Known rows, with every way that one mark hangs from another
fadag(nibi(kodekap tise(tadem(kabofit kese)))): [-19.3   1.0   6.7  19.3   4.3   3.3  12.7 -26.3  -5.1 -44.1   3.7  -1.5
 -26.9   5.1  19.2 -20.3  16.7  -9.0 -23.0 -38.2  -9.2  19.5  16.6  -2.9
  32.7  40.1  10.2   2.2]
nibi(fadag kodekap tise(tadem(kabofit))): [-26.4   2.5  16.9  14.3 -10.4  17.2 -14.4 -12.6 -11.8 -18.7  -2.9 -16.7
 -26.7  -2.2  17.0  -1.7  23.8 -23.9 -13.5 -25.7   5.4  16.2  -3.1   0.1
  34.6  38.9   7.2   7.3]
tadem(tise(nibi)): [ -4.0   5.5   2.1   2.4  -0.8 -13.0  22.1  -9.0   5.9   7.1 -13.6 -10.1
   7.5  -1.3   5.1   8.1  14.7   4.2  -6.7 -21.9  -3.8 -11.4 -13.0   0.9
  21.0  25.1   7.9  -8.6]
tadem(kabofit(tise(leso)) kese): [ -4.3 -10.1 -25.3 -23.1   4.5  -4.0  38.7 -13.5 -33.8 -22.0  -5.4   7.7
 -49.6  29.2   6.8  -5.4  26.5  18.4  17.1 -32.8 -20.4 -17.3  -4.8  14.2
  26.3  29.2  34.2 -17.2]
nibi(fadag kodekap tise(leso)): [-11.8  20.5  35.4  11.4  -6.5   9.7 -21.3  -7.6 -31.2  -4.5  -2.3 -29.8
  -8.7  -6.3  13.6   4.9  17.2 -17.5  -1.5 -14.1  10.0  11.9   8.5  -5.1
   8.3  31.2   8.1  10.4]
kabofit(tadem(kese) tise(leso)): [-10.1   4.9  -7.2 -23.3   5.1 -10.9  59.4   5.8 -28.1 -27.7  -0.7   0.4
 -40.2  14.6  19.9  13.7  21.8  14.4  14.7 -24.8 -11.2 -16.8  10.1  15.7
  44.9  16.6  34.9   0.3]
kese(tadem): [ -1.1  20.8  -2.6   4.3  -5.3 -15.6  18.1   4.6   9.7 -14.6  -8.6  11.1
 -20.0  -5.7  15.3   9.1   2.1   6.3  -1.7   6.7 -13.0  -5.4  -0.7   2.6
  25.7  15.9   6.3  -6.2]
kodekap(fadag nibi(tise(leso tadem(kabofit kese)))): [-15.4 -17.1  -9.4 -13.2  -8.7   8.5   7.0 -17.1 -26.8  -4.8  18.6 -14.3
 -25.5  10.5  15.6   4.2  29.4 -14.9  -3.0 -22.5  -5.2  -9.7   2.8  -4.5
  43.4  47.1  14.8  -7.9]
leso(tadem(kabofit) tise): [-19.1  10.1  -3.4 -10.5   3.2  -3.5  43.3 -17.2  -2.5 -36.2  -3.7  12.3
 -11.7  14.0  23.8  17.0  41.8   9.6   4.6   7.0 -14.7 -12.4 -26.9  16.2
  45.1  16.7   9.7  -9.8]
leso(fadag(kodekap) tise(nibi tadem(kabofit))): [-20.5   0.3 -22.8   5.7  -4.8   8.5  34.0 -43.9  -5.8 -24.3 -11.8   3.5
  -8.2   0.8   6.0  30.6  39.8 -32.1  -4.2  -3.3  -0.2 -15.8 -30.1  -4.0
  71.5  26.5  23.8  -5.4]
tadem(kabofit kese tise(nibi(fadag kodekap))): [ -4.3  -9.8   6.1  25.8   2.4  -1.0  -3.7 -31.6  -6.0  -1.0 -28.3 -15.9
 -28.3   9.0  -2.7 -24.0  18.0 -14.9 -42.4 -38.2  -8.1   3.9  -3.7  -9.2
  15.7  44.8  30.1  -0.6]
fadag(nibi(kodekap tise(kabofit tadem(kese)))): [-15.7   6.6  12.3  14.4  13.4   3.3  16.3 -14.2  -7.0 -60.0   5.7  -3.5
 -30.4   4.4  13.4  -8.2  17.9  -9.6 -23.7 -26.0  -6.8  16.7  37.7  -0.1
  32.8  38.9   2.5   9.6]
kabofit(tise(nibi)): [ -8.4  10.1   2.0 -15.1  11.7 -11.3  27.2  -2.3  -6.3  -3.7 -10.6  -5.5
   2.6   6.7   2.6   1.6  13.6   2.2   2.1 -19.0   0.0 -14.6  -0.9   6.1
  15.2  30.8  12.5  -6.8]
tise(tadem): [-12.5  15.9  -9.9   1.8  -7.7  -0.1  22.2   3.8   2.6 -10.7  -1.0   1.6
 -14.4  -9.0  10.9  21.8   8.3  -0.8   5.2  -6.4  -7.8   1.2   1.5   1.0
  36.5  22.9  10.4   0.7]
tise(kabofit): [ -4.1   9.7  -4.3 -11.0   1.3  -1.1   4.9  -4.4  -5.3 -23.5  -0.1   5.2
 -26.4   4.5   8.2   6.6  17.7   9.4   6.9  -1.2  -8.0  -8.8   6.5  10.1
  21.4  28.3  -2.3  -5.0]
fadag(kodekap nibi(tise(tadem))): [-23.5  24.6  12.2  19.2  -5.9   4.6  17.9 -21.8   0.7 -31.2  18.8  -7.6
  15.6 -15.6  19.2  11.3  18.6 -16.0 -13.8 -14.6  10.4  14.2   7.8  -3.0
  39.2  23.0 -24.5   3.4]
kese(tadem(tise(kabofit leso nibi(kodekap)))): [ -7.5   5.4 -11.8  18.4  -1.4 -17.9  25.6  -3.0  -9.9 -41.3 -22.4  -7.0
 -42.8  12.7   5.5  23.4  25.9  -4.7  -2.9 -13.1 -11.4 -35.6  11.4  14.4
  27.0  21.6  36.1  -4.7]
tadem(kabofit kese tise(leso(fadag(nibi(kodekap))))): [ -3.8  -3.7 -15.3  16.8 -16.4  -6.2  28.6 -51.9 -20.7 -23.9 -14.3 -12.9
 -27.5   9.6   4.8 -10.6  32.5  -5.6 -14.0 -24.4 -13.0  -8.3  -7.8  -2.4
  32.7  26.5  31.5 -11.8]
tadem(kese tise): [  5.3   0.3  -5.4  -1.7   1.6 -10.7  32.0  -8.8  -0.5  -6.5 -11.4  -1.3
 -20.0   2.4   9.3  -5.3  14.4  16.6 -10.3 -21.9 -18.0   6.2 -10.5  -1.4
  24.7  19.9  12.9  -9.6]
fadag(nibi(kodekap tise(leso tadem))): [-24.6  24.6  16.8  19.2  -8.0   3.0  15.2  -9.4 -18.1 -33.1   9.4 -19.4
  -1.4  -8.8  18.8  17.5  17.5 -14.8   1.9 -20.2   4.4   4.9  21.9   2.3
  26.8  26.3   7.9   8.9]
fadag(kodekap nibi(tise)): [-13.9  27.8  24.9  14.5  -1.8  -0.5   1.3 -29.4  -2.0 -22.3  16.9  -9.5
  25.1 -13.4  19.5  -7.0  17.4  -7.4 -15.9 -10.5  12.6  15.0   4.3  -2.9
  20.1  24.0 -33.7  -1.3]
nibi(fadag(kodekap) tise): [-10.6  19.6  31.0  11.8  -4.1  11.6 -18.4 -19.9 -12.4  -1.8   6.7 -17.4
   9.6 -12.4  14.6  -1.4  19.5 -18.6 -19.3  -8.1  16.2  20.7  -4.8 -10.3
  21.6  27.9 -23.7   4.9]
nibi(fadag tise): [ -7.1  13.1  34.0  -4.8  -2.1   7.9 -12.5  -4.0  -9.4  10.5   2.9 -15.2
   5.4  -6.9  14.1  -2.3  11.8  -6.9  -9.5 -13.1   8.3  19.6  -4.7  -7.8
  17.4  31.3 -17.9   4.1]
leso(fadag tise(nibi tadem)): [-11.9   7.4  -4.9  -6.8   2.1   0.3  43.9 -16.5  -0.1  -5.7 -15.9  -1.9
   3.7  -5.9   3.7  38.8  23.6 -22.9   1.9   1.8  -4.0 -10.9 -16.5  -8.2
  59.9  23.3  25.5   1.8]
tadem(kese tise(kabofit leso nibi(kodekap(fadag)))): [ -5.9  -7.5  -2.9   7.7   0.4  -9.6  10.6 -18.4 -26.4 -16.3 -14.1 -24.2
 -28.0  16.9   2.2   3.9  31.6 -12.5 -14.8 -20.0 -10.3 -22.3  19.5  -1.0
  20.3  38.8  38.8   2.2]
kese(tadem(tise(kabofit leso nibi(fadag kodekap)))): [ -8.6   5.9   3.2  24.7  -5.9  -8.3  11.6  -4.3 -13.9 -24.4 -26.7 -16.2
 -39.7   8.3  -2.8  21.9  24.5 -19.6 -19.8 -11.3  -4.8 -27.6  14.2   6.2
  26.4  27.3  30.7   3.3]

Rows
[ -8.0  -4.7 -20.3  -1.3 -16.3 -16.3  32.9  -8.0  10.4 -20.0 -13.7  12.4
 -35.9   9.0  18.5   3.9  24.0  15.4   0.0 -14.0 -19.2 -17.2 -28.9  17.5
  40.0  12.5   9.2 -20.7] => kese(tadem(kabofit tise))
[ -8.2   2.6  -5.9 -11.5   7.0   2.0  47.9 -33.7 -13.3 -56.8  -4.0   8.3
 -36.7   3.9  19.7  20.3  43.2 -12.5  -7.9   9.6  -5.0  -8.2  -5.7   4.6
  80.3  14.4  16.1   4.6] => leso(fadag(kodekap) tise(kabofit(tadem(kese))))
[ -4.4  -4.4 -43.1  12.5 -12.9  11.9  18.1 -46.9 -22.7 -24.8   3.3  -3.1
 -40.3   2.2  -1.9  15.3  30.8 -26.2 -11.3  -7.9  -5.1 -17.1  -6.7 -13.5
  58.9  36.0  32.3 -12.9] => tise(leso(fadag(kodekap(nibi))) tadem(kabofit kese))
[ -6.9  -7.6 -27.9   1.6  -1.0   1.4  25.1 -10.7  -3.9 -21.3  -3.7  15.9
 -48.8  11.2   9.0   0.1  11.8   4.7  -4.2 -26.1 -22.6   2.7  -0.9  -1.1
  42.6  34.5  25.8  -6.7] => tise(tadem(kabofit kese))
[-15.0   8.3  -1.1  10.6 -17.0 -11.3  34.6 -21.0 -13.9 -12.2 -17.3 -27.4
 -12.4  -4.0  16.2  29.8  31.2 -18.6   1.4 -17.1   5.7 -27.5  -8.2   2.2
  51.8  16.4  43.7   4.7] => kabofit(tadem(tise(leso(fadag) nibi(kodekap))))
[ 10.0  -4.1 -19.9  -6.5 -10.0  -7.8  41.3 -22.1 -21.4   0.4 -12.3  -7.8
 -25.8   7.7   4.0  15.0  25.3   5.7   4.7 -16.0 -16.3  -8.3 -18.1  -9.3
  41.3  15.0  32.2 -12.6] => tadem(kese tise(leso(fadag)))
[ -8.6  16.2 -10.9  15.3   3.3  -4.8  21.0 -24.7 -21.2 -41.2  -9.0 -12.3
 -25.8  16.6   5.1  29.1  36.1 -21.5  -3.9   7.0  -1.5 -31.2  16.1  -5.6
  36.4  30.7  40.8   2.5] => tise(kabofit leso(fadag tadem) nibi(kodekap))
[  1.0 -15.2 -25.8  -5.2  -7.9  -6.4  32.5 -19.0 -22.0 -11.1  -8.9   3.5
 -45.8  20.9   9.3   1.4  26.6  19.9   8.4 -35.6 -23.9 -14.4 -17.8   8.6
  32.6  23.9  29.5 -18.5] => tadem(kabofit kese tise(leso))
[-15.2  -0.3   2.8 -13.3   5.6  10.6   7.6   0.8  -2.3 -33.4  15.2  -7.6
 -18.9  -1.4  11.8  14.9  26.1  -8.2  -2.8 -10.7   4.4  -6.5   9.5   9.1
  41.6  38.4 -13.1  -4.4] => kodekap(nibi(tise(kabofit tadem)))
[-16.6  18.9  30.9   7.5   6.0   0.6  -7.3 -19.2  -6.4 -46.4   7.2 -13.0
  -3.8  -1.3  17.3 -14.1  22.0  -4.9 -11.5 -12.1   5.9   8.5  24.2   9.4
  10.6  34.6 -19.0   3.7] => fadag(nibi(kodekap tise(kabofit)))
[  5.9  -3.5 -11.8   4.9   6.4 -13.6  35.0  -9.8 -16.4   2.5 -15.1  -6.4
 -18.5  12.8   0.1  11.4  12.5   8.3  -4.0 -34.5 -16.3 -15.2   0.5  -6.6
  23.1  27.8  34.0  -7.8] => tadem(kese tise(leso nibi))
[-12.1   8.6  -0.8   7.4   8.3   4.0  44.6 -33.4  -7.1 -59.6 -14.0  -0.1
 -26.7  -0.4   3.4  12.5  32.6 -23.3 -20.0   4.6 -12.8   3.7  18.1  -1.9
  56.4  27.6  23.7   8.3] => leso(fadag(nibi(kodekap)) tise(kabofit tadem(kese)))
[ -4.3 -10.1 -18.0 -22.6   9.7  -6.0  32.9 -14.6 -14.9 -22.7  -8.0  10.5
 -40.1  23.7   8.7 -21.1  22.1  17.8   0.8 -29.9 -18.5  -4.4  -8.6  11.4
  24.4  31.4  20.5 -16.6] => tadem(kabofit(tise) kese)
[-10.2   3.7  16.1  25.0  -2.6  -6.4  23.5 -11.2 -18.6  -6.2 -21.7 -26.3
 -28.3  -0.1   8.3  10.5  17.8 -18.2 -27.8 -34.2  -0.4  -9.0  14.9  -5.1
  35.3  30.3  44.9  15.6] => kabofit(tadem(kese tise(leso nibi(fadag kodekap))))
[-10.2   4.4   0.3 -22.1   9.9 -12.0  54.3   4.3  -9.0 -29.0  -3.3   4.2
 -31.0   8.4  21.8  -2.0  18.0  14.0   0.1 -22.4  -9.4  -3.9   6.0  13.3
  43.8  18.7  21.2   0.7] => kabofit(tadem(kese) tise)
[ -5.9  16.2  22.2  -6.0  -7.1  -1.5  10.8 -29.5  -1.8  -2.8   9.4 -10.4
  24.5  -8.2  16.0  -3.8  16.5  -8.1  -6.1  -5.6   8.0  11.4  -6.3 -11.3
  30.1  24.7 -22.5  -4.4] => leso(fadag(nibi(tise)))
[ -4.1  -5.6 -32.6  14.4  -8.2  -5.5  47.5 -49.2  -3.6 -37.2  -4.7   4.0
 -28.1  16.8  15.9   2.1  49.2  -2.8 -25.9  -9.9 -13.2  -6.6 -33.4  -7.3
  61.5  14.5  19.4 -18.0] => leso(fadag(kodekap) tadem(kabofit kese tise))
[ -2.7   0.6 -19.0  14.2  -7.8 -14.8  30.0 -18.5 -11.9 -35.3 -25.7 -10.3
 -39.9  11.8   2.1  27.8  32.1 -16.1  -3.6  -4.2  -8.6 -36.6   0.1   3.8
  43.4  18.6  42.4  -7.0] => kese(tadem(tise(kabofit leso(fadag) nibi(kodekap))))
[-21.0  16.9  23.5  16.3 -10.3  14.5  -4.7   1.2 -27.9 -11.9  -1.0 -27.2
 -18.3  -8.2  13.4  23.4  19.2 -25.7  -0.9 -18.0   7.8  11.0  12.1  -4.3
  30.5  30.6  17.3  14.9] => nibi(fadag kodekap tise(leso tadem))
[ -2.7   4.4  -1.6   3.8  12.5   0.6  27.6 -22.1 -32.6 -59.4   2.9  -7.6
 -45.2  25.4  19.2  12.4  41.8  -8.8  -4.9  -6.2  -9.1  -4.5  15.5  -8.8
  44.4  26.4  32.2   1.3] => nibi(kodekap tise(kabofit leso(fadag tadem(kese))))
[  0.3 -15.2 -18.5  -5.1  -3.2  -7.0  27.3 -20.6  -2.8 -11.7 -11.3   7.1
 -36.5  15.3  11.5 -14.6  23.0  19.3  -7.8 -33.0 -22.5  -1.4 -22.1   6.3
  30.3  26.1  15.5 -17.5] => tadem(kabofit kese tise)
[-14.8  -1.4  10.4  22.8  -9.9   0.9 -10.5 -27.4  -2.6   3.3 -25.6 -23.0
 -12.2   1.1   0.8 -11.4  24.2 -19.0 -29.2 -28.6   2.4  -4.9 -12.7   0.9
  14.8  40.4  18.0  -1.3] => tadem(kabofit tise(nibi(fadag kodekap)))
[ -7.3  13.6   6.4  12.7  11.0  -4.1  -9.8 -13.9  -4.3 -30.2 -13.1  -8.6
 -20.4   3.4   1.8  -1.2  13.8 -11.1 -11.2  -9.4  -0.8 -11.3  22.8   2.9
   8.6  41.6  17.8   4.4] => tise(kabofit nibi(kodekap))
[  6.1  -3.4  -3.0   5.6  11.3 -14.4  28.8 -12.4   3.2   2.0 -17.1  -2.9
 -10.2   6.8   2.6  -4.6   9.1   7.5 -20.0 -31.9 -14.4  -2.5  -4.1  -9.2
  21.0  30.4  20.1  -7.3] => tadem(kese tise(nibi))
[ -2.9  -2.5 -21.8  -3.0   9.3   1.9  29.3   1.4  -5.8 -37.3  -1.7  14.0
 -52.4  10.5   3.8  12.0  13.3   4.6  -5.0 -15.1 -20.6   0.1  20.7   0.3
  42.8  32.5  19.5   0.4] => tise(kabofit tadem(kese))
[-12.8   0.6  22.4 -25.3  -2.3   4.6 -18.3 -11.2  -7.9  -8.0  19.2 -22.3
   7.0  -0.7  16.1  -5.4  31.4 -12.3  -8.2   6.3  11.5  -8.1   6.9   4.1
  20.6  43.1 -28.2  -5.4] => kodekap(fadag nibi(tise(kabofit)))
[ -5.6  12.9  37.6  -4.9  -0.6  10.4 -22.9 -10.4  -3.7  13.1   6.4 -25.0
  15.4 -14.9   7.6  -8.5  13.2 -16.8 -23.0  -4.7  16.4  12.6  -1.1  -8.6
  13.1  40.8 -26.1   0.1] => kodekap(nibi(fadag tise))
[-16.9  16.0   4.0   9.4   2.9   1.6  30.3 -21.5  -3.1 -21.3 -24.1 -13.6
  -1.0 -10.8   5.0  31.1  25.5 -34.0  -6.0   4.1  -0.3  -5.3  -7.9  -7.9
  50.1  26.4  37.8   8.7] => leso(fadag tise(nibi(kodekap) tadem))
[-12.6  17.8  13.0   6.8   5.1   1.2   6.6 -20.0 -13.1   0.9 -10.4 -17.5
  10.2  -3.3  -4.4  -0.2  20.1 -23.6 -24.6 -12.9  15.0  -4.1   1.4  -4.3
  16.9  32.5   1.0   2.0] => kabofit(tise(nibi(fadag(kodekap))))
[ -5.5  17.6  14.7  21.5   7.7   6.4  16.6 -19.6 -30.6 -24.5  10.8 -10.6
 -14.3   9.5  16.1  12.5  30.0 -14.3 -24.5 -11.9   1.5  12.0   8.7 -18.0
  35.6  24.2   5.5   6.8] => nibi(fadag(kodekap) tise(leso(tadem(kese))))
[ -9.5   3.6   9.6  19.1   6.9 -16.1  32.3 -11.5   4.3 -24.1 -20.5 -14.0
 -22.4  -0.7  18.5  -2.9  15.3  -3.9 -26.8 -33.1  -6.1  -3.8   8.4   0.8
  35.8  27.4  37.2   8.6] => kabofit(tadem(kese tise(nibi(kodekap))))
[-19.9  16.6  18.1  15.9  -7.8  16.6  -2.6 -11.4  -8.7  -9.9   9.4 -15.1
  -0.6 -14.3  13.9  16.7  20.3 -27.0 -17.5 -13.0  14.2  20.6  -2.2 -10.1
  42.7  26.9 -14.5   9.3] => nibi(fadag(kodekap) tise(tadem))
